Each row comes from the steps of one path. Every step used is in the known rows, and no mark comes twice. Write the path behind each row, first mark first.
In the rows, zero is written as 128.
Known rows:
X > G > D > Q > E: [ 93 104 137 138 158 103 114 107 126  78 174 145 144 133 107 153 116  54
 192 116 107 140  67 132  70]
L > G: [174 139 146 123  71 102 106 110 114 166 120 173 120 129 148 155 133 136
 155 180 123  93 125  99 183]
Q > L: [100 107 124 123 121 114 120 152 170 122  77 134 130  92 106 165 109  59
 126 153 161 146 106 116 148]
G > X: [139 110 153 120 122  80 109 150 147 118 108 159 123  60 167 114 110 117
 143 176 162  96 135 131 104]
W > D: [136 107 124 130  91  89 104 133 188 163 112 124 113 119 158 196  97 112
 122 141 172 133 122 177 145]
E > P > D > Q > A: [164 130 117 128 188 138 136 125 165 112  91 108 154 126 147 115  83  92
 120 157 156 138  99 149 149]
L > G > D: [180 141 141 146  82  61 108 118 115 173 135 153 120 160 150 179 140 123
 170 134 110  66 128 143 146]
S > F > X: [130 146  46 117 130 126  69 124 149 182  69 136 119  64 134 118 148  90
  79 179 176 132  59 108 185]
Q > L > G > D: [140 132 136 147  94  74 119 132 111 152 125 152 129 161 131 190 138  96
 150 129 112  75 112 147 146]
X > G: [135 113 100 120  94 105  87 130 153 110 114 142 101 123 115 141 146  67
 152 135 162 119  84  77 107]
L > Q: [175 175 109 113  90  90 135 128 164 146  98 100 127 114 134 143 156 123
 132 153 135 124 116 121 147]
Q > E > P > D > G > X: [ 94 105 132 111 168 108 110 152  51  88 152 169 156  61 185  47  92  92
 133 134 160  99  98 106 101]
S > Q > L > G > X: [116 147 134 124 105 102 125 136  89 104 109 167 133  96 162 138 154 121
 113 172 125  66 110 134 121]
P > D > G > X > F: [ 80  82  81 121 119  92 146 133  86  98 110 163 145 109 165  81 122 132
  99 155 160  99 106 138  79]
X > F: [111  88  95 112  85  94 130 114 163 135  83 121 136 109 123 145 135 136
 117 199 158 143 112 132 125]
E > P: [163 140 144  85 102 113  88 131 158 152 115 104 145  52 145 110 121 105
 123 211 172 142 125  96 170]
F > X > G > D > P: [112 139  82 171 126  62  75 126 101 137 134 141  90 110 174 146 156  68
 146 123 164  93  77 103 102]
F > X > G > D > W: [ 98 141  70 124 136  62  60  87 187 156 131 112 111 145 131 143 170  57
 141 132 140  75 104 113  63]
P > D: [168  93 109 122 130 108  98 137 139 148 104 126 136 113 150 118  75  89
 134 104 156 129  92 120 135]
E > Q > L: [105 134  93 106 113 144 135 155 166 136  88 113 130 102 116 170 132  57
 110 141 145 135 119 101 157]
P > D > G: [148 116  88 132 138 107 124 132  90 147 118 170 123 125 163  93  90  78
 145  72 153 110 113  90 134]
W > D > P: [111 112 108 150 106  68 102 134 123 155 127 130 103  89 202 185  98 107
 129 150 171 134 126 143 129]
Q > L > G: [124 130 137 126  84 117 119 128 110 138 108 171 131 129 124 167 133 102
 131 178 129 102 107 104 184]
Q > E: [101  87 153 118 147 110  91 126 136 118 121 133 146  73 119 146  96  90
 187 162 136 166  83 108 146]
G > D: [169 123 133 144 111  55 105 131 164 166 114 123 118 131 140 174 121  97
 170 116 133  98 131 152 118]

Which path is each row?
[119 137  83 136 111 128  60 118 170 123 102 151  91 109 113 116 169  60
 120 148 191 112  45  77 140]
F > X > G
[125 130 103 114 132  41  88  94 190 176 127 102 126 132 147 165 133  87
 164 141 116  88 160 136  70]
G > D > W
[ 83 139  98 152 145 122 124 123 172  91 125 153 124 142  93 156 145  19
 111 115 150 114  64 141  93]
F > X > G > D > Q > L
[ 92 104 101  74 168 104  65  95 139 139 147  83 174  86 151  93  93  74
 129 163 135 136 102  97  97]
Q > E > P > D > W
[137 139  92 156 115  82  69 123 160 139 120 138  96 145 121 148 168  61
 142 106 164  82  64 127 111]
F > X > G > D
[124 125 133 130 133  82 128 149 102 116 120 192 116  74 180  90 117 106
 148 142 158  81 146 109 100]
D > G > X
[118 152  98 152 103  75 124 135  59 155 143 140 115 129 187 182 146  94
 142 133 114  80 125 110 138]
E > Q > L > G > D > P
[144 151 115 137  87  93 129 134 108 160 131 139 128 167 136 193 152  94
 141 121 103  67 120 139 150]
E > Q > L > G > D
[111 130 118 118 147 116  96 105 123 120 105 101 145  79 126 158 137  98
 171 133 113 157  76 118 128]
S > Q > E
[123 123  95 160 114  48  93 133  89 127 140 133  96 119 175 162 138  73
 166 114 145  98 101 103  82]
X > G > D > P
[179 156 142 147 107  85 144  93 139 142 165 170 127 166 141 167 128 101
 165 132  94  83 134 155 103]
L > G > D > Q
[ 51  79  95 101 138 109 133 132  58  75 135 146 174  81 160  59 119 127
  98 184 159 121  81 128  88]
Q > E > P > D > G > X > F
[106 118 126 137 122  78 129 151 112 120 132 184 113  92 193 121 109 112
 126 129 170  80 142 152  98]
W > D > G > X
[112 138 136 134  87 125 144 112 124 124 141 178 133 158 132 188 122  96
 112 161 122 105 107 150 154]
W > D > Q > L > G
[148 126 163 123  95  87 112 135 100 125 129 187 126  92 176 118 128 145
 143 193 137  65 132 123 133]
L > G > X
[117 116 105 110 158 127 108 131  57 125 145 149 155  92 160  66  88  75
 138 105 153 133  87  81 146]
Q > E > P > D > G
[169 133 125 105 143 135 126 109 147 119 155 128 158 105 148  93  83  76
 114 141 141 139 104 125 108]
E > P > D > Q
[129  92 129  92 154 134  78 135  99 119 139 100 177  72 146  84  72  84
 126 146 158 158  60 105 150]
Q > E > P > D
[122 144  92 105 148 126 125 129  52 119 147 131 161 105 159  63 113  85
 127 101 144 128  80  84 145]
L > Q > E > P > D > G
[116 129 162  88 147 136 103 112 134 104 161 115 174  52 126 103 105  83
 146 210 140 171  94 104 140]
D > Q > E > P
[107 119 116 111 150 146 138 135 147  93 127 128 164 103 115 121  88  38
  92 140 149 151  85 127 114]
E > P > D > Q > L
[115 134 117 164 108  55 114 133  62 147 137 152 116 123 181 179 130  95
 153 140 123  88 118 120 131]
Q > L > G > D > P
[133 164 110 124  83 121 123 110 101 140  94 147 130 134 129 178 166 108
 118 152 109  96  99 113 169]
S > Q > L > G
[114 129 150 111 125 125 131 139  75  83 155 177 162  95 166  89 112 101
  92 183 137  77 100 133 114]
E > P > D > Q > L > G > X
